What can hang from each mark
W: E H S X
X: K S
S: E K
K: S X
E: K S X
N: W

Each row was made from one small tree. The marks that hang from a mark follow it in brackets, in alphabetical order. Every link used is in the known rows. Write each row's tree.
Known rows
X{S}:   0  -7  -1  -7  13   8   3  13   0  -2  -3   5 -20   2   3  -2  -6 -13   3   3  -6
W{E X}:   3 -15   2   5   2   0  -5   2   3 -17  -2   8   6  12  -4  -4  -3  27  -2   8   1
W{H S{E K} X}:  19  18   6   7 -21  -1  -8 -10  -9 -25  10   5  21 -14  -8   5  -7  14   2 -21   9
W{E H S{K}}:  14  24   6   5 -14  -6  -5  -1 -14   3  -1  10  14  14   8   9   8  10   5   8   6
W{E{S{K}}}:  22  11  -6 -13   1  -1 -12  -2  -8   6 -12   7   0  15   5   8   7 -14  -3   6  -5
E{S}:   4  -5 -11 -13   6   6   3   9   8  10  -7   2  -2 -17   4  -4  -1 -33   1   9 -12
N{W{E{S{K}} X}}:  28  -4   2  -5  -4  -7 -18 -11 -18 -24 -13 -10  -2  10  -1  16  -2  -5  -7  -3  13
W{E{X} S}: -12   0   2   0 -16  -5   1   0  -5  14  -6   5   7  42   7  -4  -4   4  -7   3   0
E{K S}:   0  -5 -10 -20   9   4   6   6  11  14 -14   3  -4 -22   9   5   3 -54   1  -9 -14
W{E H}: -2  8  0  5  8 -2  6 11  4 16  6  6  9 -7  1 -5 11 31  7 33 -1
W{E{K} X}:  -3 -15   3  -3   6  -3  -2   1   8 -15  -6   4   4   9   2   2   4   6  -3 -10   0
W{E}: -4 -3  0  0  8  0 -3  9  4  9 -1  8  4 16 -4 -5  6 15 -1 27 -6
X{K S{E}}: -18  -2  -1 -10   4  10 -10   9 -10 -11  12   2 -18  20 -14   1  -7  -2  -3 -20  -3
W{H}:   1   6  -2   2  12   5  10  13   7  14   3   2   9 -34   3  -5   1   7  12  23  -7
K{S}:  -5   3  -6   8   1   6   7   7   6   3   1   1 -15 -18  -1   0  -3  -6   4   6 -11
W{E H X}:   5  -4   2   9   2  -3   3   4   2 -11   4   7  11 -10   1  -5   3  43   5  15   6
E{K{X}}:  -7 -23  -3  -4  16   9   7  -5  19  -5  -2   4   0 -10   4 -13   2 -26   4 -12 -12
N{W{H S{K}}}:  19  20   7   4  -8  -7  -5  -1 -24  -3  -4 -10  11 -17   7  14  -4 -16   6   7  14
E{K}:  -8  -5  -2 -12  16   6   4   8  11  11  -6   3   3 -16   4   1   2 -29   5  -1 -12
K{S{E}}: -10  10  -7   8  -5   7   3  -1  10   6  18   0  -9 -12 -19  -6  -1   8   0   6  -9
N{W{H S{E} X}}:   0   1   7  10 -18  -7   1  -3  -6 -21  19 -11  18 -20 -17   2  -8  14   0   0  22
W{E{S} H X}:  11  -4  -5  -1  -4  -3   5   4   5  -7   1   4   4 -16   5  -1   4  19   1   6   5
E{K{S} X}: -16   4  -4   0   3   4  12   0   8  19 -10  -5 -19 -12  10   3  -5 -23  -1 -24 -14

Which tree is each row?
-2  9 -7 -6  1 -2  9  4  2 30 -5 -2  0 -3 10 -4  5  8 -2 12 -5 | W{E{S X} H}
 -5 -17  -1   1   6  12  -1  -8  16 -12  18   5 -14  12 -17 -21  -4   3  -2  -8  -5 | K{X{S{E}}}
-13   2   0  19 -11  -5   0   4 -12 -28   9   1 -15  -2   2  10   0  43   5 -19  11 | W{E H X{K{S}}}
 12  -2   0   1   7  12 -12 -17   7 -10  11   3  11   3 -17 -15  -3   3   1  -8  -8 | S{E K{X}}
-5  9  1  3  6 -2  8  6  2 27  1  0  7  2  6 -9  3 32  4 21 -3 | W{E{X} H}
  9 -10   5   8   9  -1   4   4  -5 -18   2 -14   7 -40  -1   0  -8  15   7  14  14 | N{W{H X}}
-16   5   1  -9 -11   1   0  -1   9   8   8   5  14   6 -12   1   4 -28  -5 -14  -6 | W{S{E{K}}}
 22  -9  -8  -6   4   8  -7 -12   3 -13 -10   4  -1  -7   7  -8  -3 -35   3 -16 -11 | E{S{K{X}}}
 17   9   1 -10   9  10  -7  -1 -15   2 -17   1 -19  17  12   6 -14 -14   0 -21  -8 | E{X{S{K}}}
  1   5  -2  -4   2  -9   5   2  -9  27  -3 -17  -4  -5   6   3   2   4  -5  23  10 | N{W{E{S X} H}}
  1  -1   5  11 -20  -9   2   2  -2 -18   4  10  13   4   5   1  -1  29   3   4  12 | W{E H S X}
-15   4  -3   3   0  -2   6   2   9  11   0   5 -18   8   0   8  12   0  -3  -1  -8 | W{E{K{S}}}
 -8  -4   1  -6   8   2  -1   7  -3  11  -7   4 -21  38   4  -4  -4  13  -7   3  -4 | W{E{X{S}}}
-11  15  -3  10   2  -5  11   4   7  18   7   0 -13 -15   4   8  15  13   6   5  -3 | W{E{K{S}} H}
-15 -17   1  13   3  -6   4 -13   7  -5   5 -13 -24  12  -5   1  10  -5  -4  -2   8 | N{W{E{K{S X}}}}
-15  -1   2   3 -10   2  11 -11  18  -1  21   4  15 -13  -8 -13   7 -12   2 -20   1 | W{H S{E{K{X}}}}
-14 -15  -6   8   6   6  12  -8  18  -6   3  -1 -19 -15   2  -8   0 -25   5 -22 -10 | E{K{S X}}
 -5  -1   6   5 -15 -10   6  -1   1 -15   0   9  12   2   9   8   6   7   2 -17  10 | W{E{K} H S X}
 18  10  -9 -15   3   6  -7  -5  -8  15 -21  -3  -2  -4  14   4  -9 -33  -2 -17 -12 | E{S{K} X}
  8  16   8  -3 -16  -2 -15 -13 -20   5  -1 -13  12  21 -11   7 -13 -14 -10 -11   9 | N{W{S{E{X} K}}}
  6 -18   6   6   4  -7  -9   0  -7 -21  -1  -9   2  10  -8   2  -5  23  -4  19  14 | N{W{E X}}
 -9  -3   6   2 -15  -9  -4  -2 -15  11  -6  -9   3  40   0   3  -5  -1  -9  12  12 | N{W{E{X} S}}
 -8  -8   4  -6  13  -6  -4   3  -2  12  -4  -9  -1  11  -4   9  10 -11  -5  20   6 | N{W{E{K}}}
-12   9   2  -5  12  -3  12   5   6  32  -4  -1   6  -2  10   0   8  14   1   5  -5 | W{E{K X} H}
 17   3  10   2 -21  -3 -19 -15 -19 -34   3 -10  14   9 -16  11 -12  -6  -8 -18  18 | N{W{S{E K} X}}
